Known rows, with every step that occurs:
u k f c x: [ -4 -12  28  -9  -1   6 -14   9   7 -23  19  11  23  11   0  15   9 -10
 -11 -10  10  14  -3   9  12  32  -4 -16 -11   7   0   5  -9  28  10   1
  11   0   1  19   2  20  19 -18  -4   1 -18   5 -41]
g f z x k: [  4   1 -12   4  12 -15  45  -9  -1   0   3 -30  -8  22  -3 -26  -5  -6
  10   9  14 -10 -11   7  -3 -12   4  22 -17  -4   2   5  22 -12  -8   1
  23  12 -14  -6  10 -16 -11   2   6  -8  -8   0 -28]
x g: [ -6  17   0   1  -7   2  -7 -12   8   5 -10   4  29  -7  -3   5   3  17
   1   1  -5  -2  -2   8 -14 -12   8   4   0  -3  -3   1  -4   2  -3  -3
 -23   0   9 -13   1  -3   4   8  -3  12   5   4  22]
z f c x: [  1  10 -12 -16 -14  33 -23  11  -9  -4  16  10  15 -10  16  18   3  -3
  -8  -9  12  22  -3   6  13  30  -8 -12  -3  25  -9  -3   4  19  -5  -9
  33  13  10  -2   0  18 -12 -32   6   4  -2 -18 -11]
z f g: [ -7  -9 -16   2  -7   3  -5  -4   3   7  -9   3  12 -18  12   5   1   4
 -11  -7   8   4  -8  14  -1  16 -23  -7  -8   4  -2 -17   4  -1 -14 -12
  15   7  -8   7 -18   2 -28  -1  13  -5  16  -4  11]
u k: [-10 -20  39  21  -7  -7  -3 -14   5   4  -9  13  55   6  -8   1   7   1
  11  -9  17   5   4   9  10   8   2  -9   4 -13 -22   9  -8   5  10   2
 -19   5  -9  16  -4  -1   8  25   7   3 -10  24  -8]
f g x: [ -3 -23 -10  20 -23 -14 -10   9 -12  11 -11  13 -18   7   5  -5 -11   0
  -3 -14   1   9  25 -30  -9  12   9  -3  11 -13   3  -2  -6 -14 -18   8
  -7  -9   6  11  -7   4  -6   4   2  15  28  11   4]
k x z f: [ 10   2  -9 -12  19  21  13   1   9 -10  -4 -22 -13 -31  -2  12  -6   1
  -6   5  -6  -4  -4  11   9 -33 -17 -11   9   8   7   2  -3  -5   9  -5
   3   7  -7 -15  -9  -5  -7   7   4 -28  -7 -27  35]
u k x z f c: [ 25   4  15  -8  26  19   6   7   3 -16  24  -9  -7 -14  -3  13   0  -5
   8   7  -7 -16 -11   8  23 -17 -15 -15   5  23   2  13  -1  13  17   1
   5 -10  -9   9  -3 -13 -15   6  12 -18 -10  -8   5]
f g x k: [  3 -15 -12  12  -7 -13  -9   2 -10  17  -3   4 -24   7   9 -26 -13   2
   6   5  -4 -15  19 -13 -21  -1   8  20   6 -19  -8  -2  -7 -24  -8   3
  11  -4  -1  11  -6  14 -15   4   8  18  29  21  12]
u k x g f: [ 16   1  23   9  -3 -11   5 -10   6 -15  -7  -4 -10  11 -32   4  14  14
  15  18 -11   1   5  -6   6 -23  -5   7   2 -10  13  -1   8   0   6  -2
 -36  -8  -9  11  19 -34  24  31  -5   6 -22   8  -2]
g x k f z: [  6  -1  -7 -18  15  -5   2  13  12 -14  10 -10 -33  20  -9 -37  -4  -7
 -10  15  10 -18  -8   3 -12 -17   0  33  -5 -13  12   4 -13  -9   9  18
  14  11  -2 -10  -4  16   3 -14  -2  -9  -1   4 -19]
u k f g x z: [ -1 -23  14   3  26 -22  18  -4   2   0   5  17 -35   8   6  -6   7 -20
  -2   2  -9 -11   9  -8  -5  -2  -3   6   6 -18   4  -7 -25  -4  16  15
  -4 -14 -16  20  -6  -6   1   7  -6 -12  -6  10  12]
c x k u: [-22  -7  -5   2 -12  -7  -4  -4  -3  14   0   0  16 -10   2 -11  -6   2
   0   5  -3  -6   9   8 -14  -4  18  -8  -3 -14 -17  -4  -4 -11   5 -17
  28   6   1 -11  13  40   6  15  -4   4   1  11  -7]
c x z f: [-19  19 -10 -22  21  30   7 -14  -4   4   8   4  18 -19  13  13   7  -7
 -18  -1   3  12   5  15   6  -6  -5  -9   2   1 -24 -19  -3  12  17 -16
  28   9  -8 -19  -8  15  -9 -15  -2 -21 -17 -31  27]
f g x k u: [ -4 -23 -20  19 -13 -31  -7   7 -13  26  -6  11 -39  -6  12 -27 -13  -4
  10  11  -8 -21   5 -25 -22  -8  17   3   8 -15  -4  -4  -6 -30 -10  -3
  20 -10   4   4   2  21 -12  23   3  12  30  17  -3]
c x k: [-14   3  -2  -8  -3  10  -6  -8   2   7   2  -3  33   9   2  -7  -4   5
  -2  -2   7   0  23  11  -7   2   7   6  -5 -16 -24  -5  -5  -3   9 -15
  20  13  -2 -10   5  36   9  -4  -4   6   4   8   4]
g x: [ -1 -16   5  18 -19  -2 -16   4 -11  18  -8  13  -2   4  -4   2 -10   1
   7  -6  13  14  19 -16   0   4  13  -1  22  -3  -1   8  -9 -14  -4  19
 -19   1  13   0   2   3  17   8  -6   9   8   0  -1]
g f: [-15 -14  16   7  -7   7  24  -5  -4   3 -17  -7   9   8 -16  11   5   2
   3   4  12  24 -10  -2  12   8  -6   3   7  -1   0  -3  13 -14  -4   0
 -15   2   3  -2   5 -18  10  17   0  -1   4  -1  -8]
z f: [ -8  -1  -3   2  -4  15  -3  -5   4   7 -12   3  28 -17   4  13   2   6
  -5   0  20   2  -9  24   5  -1 -18  -4  -2   7  -5  -1   1   2  -2  -5
   7  19  -1  -2 -10   0 -10  -1  12 -11  -4 -14   8]
u k x g: [ 17   1  26  12  -5 -12 -14 -12  10 -12  -4   1  23   3 -23  -7   2  17
  11  10 -14 -11  10   1  -2 -20  11  -9   2  -9   3  15  -6  12   7   3
 -41  -4  -4  12   9 -10  21  23  -4  10 -12  16   7]
f z x: [ -3  -9 -11  16   0 -10   4  -6   5  -2  -4 -14  28   9   7 -17 -12  -1
   0 -21  23   1  -1   2   0   8  19 -14 -12  -1  -6  23   7   8 -19  14
 -16  11  -8  -1  -5  -4 -13  -3   2  -6   4   2 -20]
u k f: [ -6 -22  38   5  11 -14   5  -6  18 -13 -10  10  29   3 -11   7  10  -3
  -4  -1  17  -3 -12  26   5   9 -16  -3  -5 -13   1   5 -10   8  14   7
 -20   5 -11  21  -2   4  20   5  -2 -11 -16  10 -17]
f c x: [ -7   0  -2  -4 -12  19 -19  15  -7  -1   5   4  26   9  11   9  -6  -4
  -6 -21   6  23   7 -11  17  33  12 -25   1  10  -5   7  -3   8  -6  -7
  11  -3  16   4  -4  25   6 -16  -1  11  11   7 -17]

Rows:
[ 13  21  -9  13  -9  -9  16   1 -15   4  -1  -7 -21   7   7  19   6   0
  21   1 -15   1 -22  -6  -2  10   6   0  -7  24  11  -1  24  -4 -16   0
  -8  -8  12  -5  18 -36   1  -4  -4  17  -7 -12 -12] | z x g f c
[ 27  10  24  -1 -11  -4   1   6  -2 -20   4 -10 -23  14 -25   7  11   5
  16  12 -20  -1 -11 -12  12  -6  -3   0   0  12  18  12   9   8   3  -1
 -23 -18   5  16  15 -37  15  14  -2  18  -7  11 -19] | u k x g f c
[  5  -8   3  -8  12  -7   6  10   7   5   1   6 -27   8  -8  -6  -4  -1
  -1  24  10 -22  -2   9 -17 -15 -12  23   7 -10   6  -7 -12 -20   7  12
   3  13   2  -5   4  21  22  -8  -2  -2  -3 -11  -4] | g x k f
[ -8  15   2  -5  -3   1  17 -14  -1   7 -15   0   2   6 -12   9  12  11
   6  16  -7   6  -7   0  -3  -8  -2  19   1  -8   6 -17  14  -9   3  -5
 -24   0   4  -9   9 -22  15   7 -10  11  -4  -6  14] | x g f
[  5  43 -20 -19  -4  24 -35   3  -7  -3  27  11  12  -6  15  13   9  13
  -8  -2 -11   8  -8  11  -3  16  -5  -2  -6  24  -7 -14   2  23   1 -18
  22   6  15 -10   0   9 -12 -41  -2  11  -2 -22   4] | z f c x g
[ -8   2   3 -11 -21  19   0  14 -14  -4   7  -6  -2  16   2  16   1  -8
  -2 -10   3  36   6 -14  24  35  -3  -8   4  15   6  -1  12   4  -4  -9
  15  -8  15   1   7   4  11 -13   0   6   5  -4 -29] | g f c x
[ -1  15  -5  19  -3 -14  25 -16  -9  14 -11  -2  -6   0   1  13   6   9
  16   5  -5   2  -9   4 -12  -8   3   8  -4   8   3  -7  23  -8 -14   2
 -25   2  -2  -7  19 -31  11  11  -6   7 -10 -19   2] | z x g f
[ -6 -15  -1  14 -14 -23  -1   2  -4  30  -7  16 -22  -4   4 -20  -9  -2
  17  17   1 -12  -1 -10 -19 -18  21   9  18 -12  -3   1  -9 -30  -2  11
   0   1   9  -4   8  17  11  22   0  10   9  10 -11] | g x k u
[  4 -11 -19  13 -12   0 -23   2 -13  14  -5  21 -29  -9  21  -1  -1   2
  -6   2   7  12   6 -11  -7  16  -9  -1   8   2   1 -12  -8 -10 -12  -1
  14   6  -2  10 -15  -3 -18  -8   8   4  18 -12  12] | z f g x
[ 11 -13  -1   2  17  -2  10  -8   7 -12   1  -9  -9 -22   0  -1   3  -1
  -4  -3  -9 -11   8   6   9 -16 -25 -10  -3  -4   2  -5  -5  10   9 -13
   6 -11 -25  14 -10 -16 -26  22  12 -21  -8   0  24] | u k x z f g
[  2 -32  20  18   0 -30 -13   4   0  -2  -7  25 -20  11   1  -7   1  -7
  -5  -4   8  -3   8  -9  -4  22  -8   4   4 -14   6  -4 -17   1  -4  13
  -8  -6 -11  33  -5   0  12   6  -3   2  -3  13 -19] | u k f g x
[  3  28 -10 -12 -12  17 -23   2  -8   0  13   7  18   4   8   7  -1  12
  -2 -11 -17  10   8  -8  -1  19  12  -7  -8   9 -11  -2  -2  21   1  -3
   5 -10  22  -6   3   7   4 -25  -9  20   9   5   2] | f c x g
[ -2 -16 -13  -9  24 -13  14   7   4   0  -2   0 -50  -5  17  -4  -6 -16
 -14  -3  -9  -7   9 -13 -10  -8  -5  11  13  -7  16 -12 -14 -17   1  11
  -3 -17  -5  -3 -11   3   4  -4 -11 -13  11  -9  21] | k f g x z
[ -6   6  27 -23  25  11   9   5   6 -14  29   3  12   4   2  14   8 -22
 -11 -12  -3   0  -5  14  16  13   1 -13  -6   4  -3   6 -11  22  26  -1
  12 -15  -5   8  -1  16   9 -17  -9 -12 -24   2 -15] | u k f c x z
[ -3  -8  -7  13  -3  -7  30  -2  -6  -5  -8 -21  -5  19  -5 -13  -3  -7
   3  -8  20  10  -8 -11  11   8   7   1  -7   5   8   7  23  -5 -16  11
  -3   8  -8  -4   8 -22  -9   2   2 -10 -12  -1 -29] | g f z x
[ -9  32 -15 -20  -3   4  -3  -7   0 -14  10 -10   2  26  -8 -22  11   3
 -10   3  -8  22   7  -9   8   1  17  18 -13 -12   6  -6  11  13   1  -3
   6   1   5 -14  14 -12   5 -15 -14   6 -13   2  -2] | c x g f z
[  9  -3 -27 -11  18   8   9   3   5 -12  -4 -22 -28 -31   9   8  -9  -1
 -17   0 -13 -11   2  -2   1 -20 -24  -7  -1   8   7  -7  -1  -2  -4 -13
   7  -7 -11  -3 -15  -9 -23   6  10 -22  12 -18  39] | k x z f g
[-11  20  -5  -3 -11   5 -20 -13  -1   8  -7  12  35  -4   3   1   5  15
  -9  -6 -10  13  21   2 -12   3  15  -7  -3  -8 -14 -11  -5  12   2 -10
 -10   8   6 -14   9  15  14  -9 -14  14  -4   2  18] | c x g
[  8 -27  36  23 -21  -6  -6   0  12 -13 -10  -2  28   0 -21  -3  -5   7
   7  -1  12   3  17   1  11  -5   3 -17   8 -11  -4  20  -9   8   4  10
 -34   2 -10  25   5  -7  22  31   6   0  -7  19 -13] | u k x
[  0  20 -10 -24  22  29  12   2   2  -2  16  -4   7 -19  15  20   3 -12
   1  -1  -3  -8 -30  14  12  -9 -14  -4  -2  23  -1   0  -1   2  12  -6
  19   1   1 -17 -23   1 -27 -19  14 -18   6 -18  18] | x z f c
[  1  -1   6  -2 -11  12  15  10  -7  -1  -5 -12  -7  12 -11  17   3  -8
  10  -1   2  21 -23  -8  22  19 -13   0   6  14  12   2  16 -12  -7  -3
   0  -9  15   2  -4 -15   2  -1   8   5  12  -2 -21] | g f c
[ -8  -4   4   2   9   2  10  -1 -11  19   0  10 -12   1   0  -1  -7  -7
   5  -4  -1   0  14 -23   1 -20  19   2  27  -4  -8   9 -14 -16   7  19
 -11 -10   4 -14  -4   1   3   4  -8  -8   5  -5  25] | g x z
[-10   3 -19 -12  24   8  14  -8   1   7  -6  -6   1 -23  21   1   2  -3
 -12  -4  -6  -9  -9  11  -2 -10 -21  -4  -4   2  -8 -19  -2  -7   2 -15
  21  -3 -15  -6 -23   1 -38   1  10 -18  10 -13  45] | x z f g
[ -9   4 -11  -1 -15   5 -14  14  -5  10  14   3   7  -8  10  -7 -11 -10
   8   3  -8  -6  -6   2  -4   8  17 -10  -3   3 -15   1   3  -5   2 -17
  37  -4  12  -7  12  33  -4  -3   6  11  10  13 -25] | f c x k u
[  4  22 -17   9   6 -14   2 -12   5   5  -1  -9  22   3   8 -24  -4   7
   5  -8   2 -11  -7  -3 -19  -5  26   6 -16  -1  -4  16  11  13 -11  12
 -22   5  -2 -12   2 -14 -11 -11   0   3  -7   8   4] | f z x g
[ 13   9  -2  -4 -10  -5   9  -3   2 -13 -18 -16 -25  -1 -28   5   3  16
   5  21 -18   7  -2 -10   0 -24  -8   9   6   0  22  -4  10  -9   1  -5
 -30   0   9  -9  16 -30  27  20  -8   5  -4 -13  14] | k x g f
[ 11   9  -1   6 -11   1 -18  -3  13 -13 -14 -13   4 -16 -22   3 -10  27
  -4   6 -13  -5   8  -3 -10 -22   2  -3   4  -7  12  11   0   6  -5   3
 -32  -3   9  -9   6  -8  21  16  -3   6   4  -6  17] | k x g
[  9   8   9   7  24 -32   9 -13  21 -14   6  -2  16   7   2 -23  10   1
  -1   0   4 -24 -14  20 -15  -1   7   8 -23 -10   5  17   2  26   3  15
 -24   9 -16   9   8 -15   6 -10  -8  -9 -35   8 -24] | u k f z x g
[ -6 -22  -5   1   0  -8   4   7  12  -8 -14  -6   2  -7   4   7  -3   0
 -19  -9   5  -5 -11   6  -7  19 -22   1  -8  -5  15  -6  -4  -3 -13  -1
   0   1  -2  12 -14  12  -3  -2   3  -7  18   9  -4] | k f g
[ -1  13  -1 -12 -11  16 -10   9   0   4  19  -5  21  10   8  -1  -8  -1
  -1  -5  -3  -1   6   3   3  14   3   0  -8   6 -16   1  -1   6   2 -15
  31   2  10  -8   1  37  -2 -19   2  13  13  10 -13] | f c x k
[ 15  14 -12  -9  13  24  -2   8 -13  10  19  11 -33 -11  18  11   0 -11
   5   3   1   1 -11  -8   7  -6  -7   2  18  23  -2  -1 -10  -7   5   9
  24 -12   7 -12 -14  -2 -20 -24   4 -10   4 -24  17] | g x z f c
